Known rows, with every way that one mark hangs from another:
{j_823 {j_385 j_326 j_404 j_768 j_986}}: [ 1.225  3.579 -0.305  0.177  3.062  0.792  2.830  0.336  0.385 -1.250
  1.052 -3.181  1.991  0.864 -1.937 -0.493 -2.438 -0.210 -2.080  0.600
 -0.028  1.762 -2.657  0.886  0.220]
{j_385 j_326 j_404 j_768 j_823}: [ 0.180  2.389  1.076 -0.962 -0.219 -0.267  3.166 -0.297 -1.388 -1.313
  1.370 -3.201  1.879 -0.383  1.737 -1.310 -1.994 -0.321  0.888  0.655
  0.085  0.396 -2.770  1.617 -0.636]
{j_136 {j_385 j_326 j_404}}: [ 0.218 -1.037  0.699 -2.558  2.376  0.423  0.941 -0.432 -2.405 -0.488
 -1.882  0.654 -2.166 -0.966  1.765  0.887 -3.462  0.595  2.109 -0.804
  1.303  0.898 -5.095 -0.162  2.510]
{j_931 j_986}: [ 0.139 -0.522  0.442  2.771 -0.577  0.235  2.091 -1.035  1.238 -0.203
 -6.034  1.700 -2.210  2.806  3.920 -1.245  1.278  2.648  0.197  0.128
 -0.344  0.609 -1.419 -2.790 -0.596]
{j_823 {j_385 j_136 j_404 j_986}}: [ 0.524  2.562 -0.535  1.608  1.622  0.846  1.548 -0.037  1.410 -0.853
 -1.469 -0.855  1.337  1.874 -1.345  0.734 -0.941 -0.963 -2.351 -0.739
 -0.837  2.049  1.360 -1.704  0.698]
{j_385 j_404 j_823 {j_986 j_931}}: [ 0.901  2.287 -0.481  0.586  1.534 -0.531  1.419  1.518  0.631 -2.019
 -0.141 -1.112  0.299 -0.281  1.258  0.002  1.501 -0.385  0.165  0.783
  0.623  2.606 -0.141 -1.075 -1.074]
{j_385 j_326 j_404 j_823}: [ 1.090  0.265  0.821 -0.687 -0.682  0.312  2.131 -0.178 -1.272 -1.560
 -0.204 -0.920  0.695 -0.633  3.266 -0.166 -1.766  0.396  1.702 -0.100
 -0.632 -0.174 -3.818  1.313  0.204]
{j_385 j_326 j_768 j_823 j_986}: [ 0.048  2.646  0.820  0.848 -0.721 -1.844  2.422  1.232 -1.104 -2.507
  0.518 -2.755  2.275  0.112  0.983 -2.101  0.003 -1.341 -0.384  1.230
 -0.090  1.133 -2.117  1.212 -1.784]
{j_823 {j_385 j_136 {j_986 j_931}}}: [-0.406  2.964 -1.108  1.711  2.021 -0.422  0.630  2.329  3.610 -2.767
 -3.921  0.155 -0.420  3.312  0.121 -2.079  1.334 -0.828 -1.857  1.128
  0.990  1.608  2.763 -3.852  0.091]
{j_136 {j_385 j_404 j_823 j_986}}: [-0.268  0.931  0.844 -0.368  0.856 -0.113  0.886  0.130 -2.459 -0.606
 -0.139 -0.286  0.245 -2.200 -0.298  1.846 -1.087 -2.294 -0.038 -0.687
 -0.692  3.005 -1.951 -0.746  0.845]
{j_385 j_986}: [-0.100  0.321 -0.135  2.140  0.684 -0.859  1.216  0.128 -0.476 -1.054
 -3.195  2.721 -1.681  0.685  1.549  0.402  1.584  0.010 -1.097 -0.189
  0.050  1.266 -1.159 -1.480 -0.444]
{j_466 {j_385 j_136}}: [-2.273 -0.083  1.007  2.150  0.232  0.043  1.214  1.742  0.441 -0.160
 -5.500  1.651 -2.173  1.532  2.855 -2.025  1.222  1.687  0.726 -1.099
 -1.307  0.077 -0.716 -3.005 -0.813]
{j_768 {j_931 j_986}}: [ 0.687 -1.597  0.445  4.184  0.013  0.359  0.309 -0.303  2.786 -0.723
 -6.222  1.067 -1.445  3.056  3.251 -1.695  2.695  3.561  1.197  0.255
  0.147  0.461 -1.917 -2.945  0.955]
{j_385 j_136 j_326 j_404 j_823 j_986}: [ 2.192  1.293 -0.070  0.004 -0.818 -0.254  1.570  1.190 -0.824 -1.903
  0.915 -2.745  3.082  0.695  1.067 -0.085 -1.087 -1.576  0.979 -0.285
 -1.700  1.214 -0.771  1.660 -0.633]
{j_466 {j_385 {j_986 j_931}}}: [-0.975  0.897 -0.304  2.372  3.256 -0.562  1.235  4.115  1.489 -1.020
 -4.367  1.538 -2.475  0.719  1.804 -1.377  3.438  2.251  0.266  0.347
 -0.046  2.190 -1.781 -2.891 -1.657]
{j_466 {j_385 j_404 j_823 {j_986 j_931}}}: [-0.154  1.991  0.166  1.327  2.261  0.292  2.124  3.440  0.715 -0.675
 -0.526 -1.301  0.244 -0.771  0.998 -0.397  2.491  1.347  0.298  0.357
 -1.551  2.885 -1.346 -1.157 -2.126]
{j_385 j_136 j_326 j_404 j_768 j_986}: [ 1.125  2.505 -0.512 -0.741  1.857 -0.426  2.421  0.414 -0.680 -1.114
  0.977 -3.726  2.308  1.594 -0.319 -0.832 -1.623 -0.686 -0.420 -0.044
  0.264  2.011 -0.427  1.295 -1.077]
{j_823 {j_385 j_136}}: [-1.355  1.805  0.371  1.974 -0.608  0.410  1.219 -0.317  2.047 -1.642
 -5.042  1.539 -0.872  2.641  1.284 -1.644 -0.549 -0.290 -1.552 -0.226
  0.214 -0.389  1.271 -3.765  1.211]
{j_136 {j_385 j_986}}: [-1.408 -0.186  0.337  0.332  1.804 -1.041  0.047  0.564 -1.854 -1.082
 -3.567  2.611 -2.566 -0.488  0.305  0.808  0.261 -1.185 -0.446 -0.334
  0.926  2.064 -2.140 -2.297  1.256]

Rows:
[-0.853  2.042 -0.043 -1.056  3.466 -0.504  1.652 -0.594 -2.581  0.214
  0.257 -1.434 -0.372 -1.007 -1.893  1.211 -1.195 -1.563 -1.529 -0.177
  1.536  3.499 -1.339 -0.908  0.332] => {j_136 {j_385 j_404 j_768 j_986}}
[-0.898  2.923  0.969 -0.715  1.253 -0.836  1.574 -0.260 -2.581 -0.260
  1.551 -3.031  1.523 -1.832 -1.635  0.531 -1.301 -2.642 -1.166  0.177
  0.326  3.393 -0.996 -0.280 -0.167] => {j_136 {j_385 j_404 j_768 j_823 j_986}}
[-1.270  3.576  0.404  2.036 -1.620 -1.882  1.964  0.765 -0.398 -1.399
 -0.400 -2.484  2.306  1.354  0.138 -2.547  1.251 -3.048 -1.489  0.810
 -0.606  1.536  2.817 -1.044 -2.336] => {j_385 j_136 j_768 j_823 j_986}
[-0.005  3.664  0.323  1.130  0.090 -0.528  2.776 -0.412 -1.649 -0.421
  1.937 -2.784  2.087 -0.795 -0.472  0.057  0.345 -1.479 -1.851  0.376
 -0.507  2.634 -0.112  0.486 -1.664] => {j_385 j_404 j_768 j_823 j_986}
[ 1.092  0.354  0.830  1.263 -1.063 -1.109  1.377  1.192 -0.963 -2.702
 -1.106  0.077  1.048 -0.654  2.260 -0.764  0.133 -0.850  0.957  0.539
 -0.866  0.623 -3.039  0.950 -0.716] => {j_385 j_326 j_823 j_986}
[-2.259  1.357  1.778  0.973 -0.071 -1.516 -0.589  0.422 -0.817 -1.428
 -2.241 -1.188 -0.017 -0.672  0.133 -2.235  0.558 -1.122  0.758  0.376
  2.050  0.571 -1.271 -2.406  1.317] => {j_136 {j_385 {j_768 j_931} j_823}}
[-0.055  3.967  0.170  0.900 -0.456 -0.962  2.377 -0.037 -0.766 -0.834
  1.586 -4.140  3.279  0.643 -0.443 -0.731 -0.217 -2.415 -1.501  0.009
 -0.911  2.577  2.341  0.056 -1.972] => {j_385 j_136 j_404 j_768 j_823 j_986}
[-1.021  0.714  1.932 -0.030  0.496 -1.429 -0.677  0.755 -0.836 -2.316
 -1.352 -2.377  0.797 -0.768  0.593 -2.990 -1.071 -1.100  2.041  0.762
  2.105  0.098 -3.614 -0.743  1.783] => {j_136 {j_385 j_326 {j_768 j_931} j_823}}
[ 1.348  3.150  0.381 -0.113  0.385 -0.665  2.889  0.601 -1.570 -1.445
  2.619 -3.978  2.918 -0.721  0.000 -0.345 -1.310 -1.123 -0.201  0.510
 -0.418  1.790 -2.498  2.406 -1.621] => {j_385 j_326 j_404 j_768 j_823 j_986}
[ 2.173  1.944 -0.501  0.460  2.006  1.076  1.438  0.716  1.298 -1.462
 -0.551 -1.940  2.021  1.630 -0.604  0.168 -2.526 -0.563 -0.996 -0.355
 -0.824  1.250 -0.667  0.446  1.233] => {j_823 {j_385 j_136 j_326 j_404 j_986}}
[-1.061  0.537  1.437 -1.040 -0.111  0.075  0.751 -0.935 -2.492 -0.332
 -1.604  0.411 -1.044 -1.934  1.351  0.863 -1.892 -1.055  1.022 -0.695
  0.407  1.642 -2.166 -1.652  1.300] => {j_136 {j_385 j_404 j_823}}
[ 1.062  0.912  0.208 -0.279  1.757  1.756  2.350 -0.125  0.839 -1.180
 -1.796  0.086 -0.380  0.970  1.202  0.241 -2.929  1.297  0.104 -0.508
  0.150 -0.019 -3.977 -0.433  1.824] => {j_823 {j_385 j_326 j_404}}
[-2.014  3.099  1.182  1.286 -2.574 -1.663  1.963 -0.169 -0.431 -1.273
 -1.960 -1.771  1.167  1.581  2.041 -2.963  0.213 -1.802 -0.659  0.691
  0.367  0.045  2.344 -1.592 -1.789] => {j_385 j_136 j_768 j_823}
[ 2.198  1.479 -0.464  0.395  2.520  1.251  2.376  0.411  0.739 -1.553
 -0.533 -0.362  0.948  0.332 -0.567  0.878 -2.158  0.256 -0.901 -0.118
 -0.550  1.213 -3.460  0.656  1.227] => {j_823 {j_385 j_326 j_404 j_986}}
[-0.874  3.093  0.629  2.079 -1.071 -1.770  2.505  0.183 -1.061 -1.496
 -0.330 -1.463  1.316 -0.034  0.651 -1.301  1.476 -1.732 -1.781  0.839
 -0.123  1.763  0.104 -0.670 -2.097] => {j_385 j_768 j_823 j_986}
[-0.041  1.661 -0.095 -2.121  3.465 -0.652  1.875  0.186 -2.874 -0.749
  0.888 -2.658  0.342 -0.706 -1.322  0.429 -2.859 -1.195  0.070  0.172
  1.431  2.879 -3.951  1.019  0.863] => {j_136 {j_385 j_326 j_404 j_768 j_986}}
[-0.312  1.952 -0.288  3.092  1.127 -1.362  0.004  0.824  1.330 -1.527
 -2.160 -1.476  0.926  1.951 -0.707 -2.214  2.672 -0.601 -1.022  0.512
  1.143  1.159  1.560 -1.851 -0.519] => {j_385 j_136 {j_768 j_931} j_986}
[ 0.021  0.865  0.285 -1.179  1.660 -1.796  0.039  2.921 -0.227 -3.261
 -1.925 -0.735 -0.416 -0.876  1.542 -1.650 -0.343 -1.600  1.947  1.377
  1.413  1.945 -2.563 -0.716  0.438] => {j_136 {j_385 j_326 j_823 {j_986 j_931}}}
[-1.526  2.036  0.758  0.934  2.409  0.820  3.371  0.666 -1.027  1.389
 -1.390 -1.226 -1.193  0.250  0.588 -0.637  0.129  2.312 -0.558 -0.655
 -0.622  1.325 -2.576 -1.374 -1.321] => {j_466 {j_385 j_404 j_768}}
[ 0.937  2.606  0.292  2.481  0.876 -0.278  1.115  0.135 -0.269 -1.068
  1.511 -3.245  3.013 -0.603 -1.415 -0.163  1.674 -0.432 -0.975  0.110
 -0.027  1.915 -0.574  0.167 -0.374] => {j_385 j_404 {j_768 j_931} j_823 j_986}
[ 2.199  1.860 -0.550 -0.732  1.490 -0.636  1.894  2.463  0.346 -2.604
  0.526 -2.148  1.334 -0.134  1.938 -0.580 -0.203 -0.234  1.227  0.986
  0.529  1.903 -2.130  1.231 -0.746] => {j_385 j_326 j_404 j_823 {j_986 j_931}}
[ 0.887  1.837  0.131  1.423 -0.953 -0.385  1.481 -0.005 -0.688 -0.904
  0.010 -1.472  2.070  0.247  0.689  0.598  0.008 -1.471 -0.490 -0.589
 -1.651  1.826  1.538 -0.164 -1.016] => {j_385 j_136 j_404 j_823 j_986}
[-1.825  2.311  1.944  1.264 -1.085 -0.839  2.445  2.435  0.050 -0.928
 -1.625 -3.360  1.916  1.092  2.393 -4.341 -0.751  0.471  1.573  0.475
 -1.468 -0.372 -1.259  0.038 -2.200] => {j_466 {j_385 j_136 j_326 j_768 j_823}}
[-0.122  2.120  0.080  0.777  0.752  1.374  1.781 -0.914  1.682 -0.541
 -2.797  0.216 -0.082  2.120  0.652  0.017 -1.882 -0.268 -1.491 -0.898
 -0.451  0.451  0.953 -2.540  1.425] => {j_823 {j_385 j_136 j_404}}
[ 0.747  3.357 -1.277  0.653  3.115  0.547  1.243  1.704  3.147 -1.856
 -1.783 -1.240  0.290  2.530 -0.912 -0.877  0.211 -0.742 -1.764  0.350
  0.645  2.479  2.661 -2.761  0.250] => {j_823 {j_385 j_136 j_404 {j_986 j_931}}}
[ 0.111  3.701  0.025 -0.593  1.597  0.767  2.968 -0.347  1.468 -1.162
 -0.417 -3.557  1.786  2.602 -0.399 -1.995 -3.588 -0.636 -1.003  0.004
  0.544  0.087 -0.339 -0.121  0.847] => {j_823 {j_385 j_136 j_326 j_404 j_768}}
[ 0.602  2.774 -1.148  0.632  2.381 -0.639  0.592  3.149  3.740 -3.717
 -3.371 -0.899  0.477  3.374  0.501 -2.681 -0.307 -0.558 -0.472  1.296
  1.258  1.180  0.534 -1.864  0.517] => {j_823 {j_385 j_136 j_326 {j_986 j_931}}}
[ 0.004  2.120  0.901  1.553  0.088 -0.225  1.362 -0.452 -0.012 -1.036
  0.264 -2.688  1.690 -0.184  0.324 -1.008  0.851  0.288  0.106  0.198
  1.005  0.708 -1.021 -0.759  0.126] => {j_385 j_404 {j_768 j_931} j_823}
[-0.030  1.246  0.480  0.911  0.026  0.290  0.919  0.674  2.010 -2.548
 -4.096  0.418 -0.148  2.592  1.962 -2.232 -2.180 -0.135  0.267  0.035
 -0.174 -0.855 -0.714 -1.648  1.425] => {j_823 {j_385 j_136 j_326}}
[ 0.302  1.604  0.106 -1.448  1.583  0.108  2.934 -0.517 -1.361 -0.428
 -0.261 -1.766 -0.148  0.719  1.589 -0.729 -2.125  0.767  0.598  0.008
  1.174  0.747 -3.375  1.123 -0.334] => {j_385 j_326 j_404 j_768}
[-1.040  4.379  0.050  0.460  1.139  0.782  2.720 -1.008  1.420 -0.292
 -1.081 -2.228  1.110  2.370 -0.808 -1.270 -1.986 -0.957 -2.717 -0.216
  0.782  1.166  1.954 -2.207  0.428] => {j_823 {j_385 j_136 j_404 j_768}}
[ 0.022 -0.080  1.232 -0.076  0.108 -1.405  0.161  1.433 -1.947 -2.319
 -1.404 -0.173  0.205 -1.331  0.974 -0.359 -1.374 -2.015  1.465  0.329
  0.187  1.287 -3.734  0.202  0.753] => {j_136 {j_385 j_326 j_823 j_986}}
[-0.421  2.149 -0.064  2.866  0.358 -0.101  1.157  0.841  1.947 -1.714
 -3.538  0.817  0.295  2.369 -0.154 -0.856  0.042 -1.111 -2.608 -0.259
 -0.420  1.204  1.731 -2.806  0.452] => {j_823 {j_385 j_136 j_986}}
[-0.596  1.979 -0.199  1.370  0.083 -1.660  1.041  2.448  0.999 -2.647
 -2.436  0.507 -0.630  0.138  1.936 -1.466  2.870 -0.714  0.097  1.260
  0.739  1.939  0.551 -1.991 -1.223] => {j_385 j_823 {j_986 j_931}}
[ 0.673  0.010 -0.620  0.892  0.200 -0.959  0.623  1.092  0.268 -2.059
 -2.509  0.411  0.034  2.002  1.833 -0.954 -0.282 -0.310  0.470 -0.220
 -0.300  0.442 -1.214  0.119 -0.235] => {j_385 j_136 j_326 j_986}
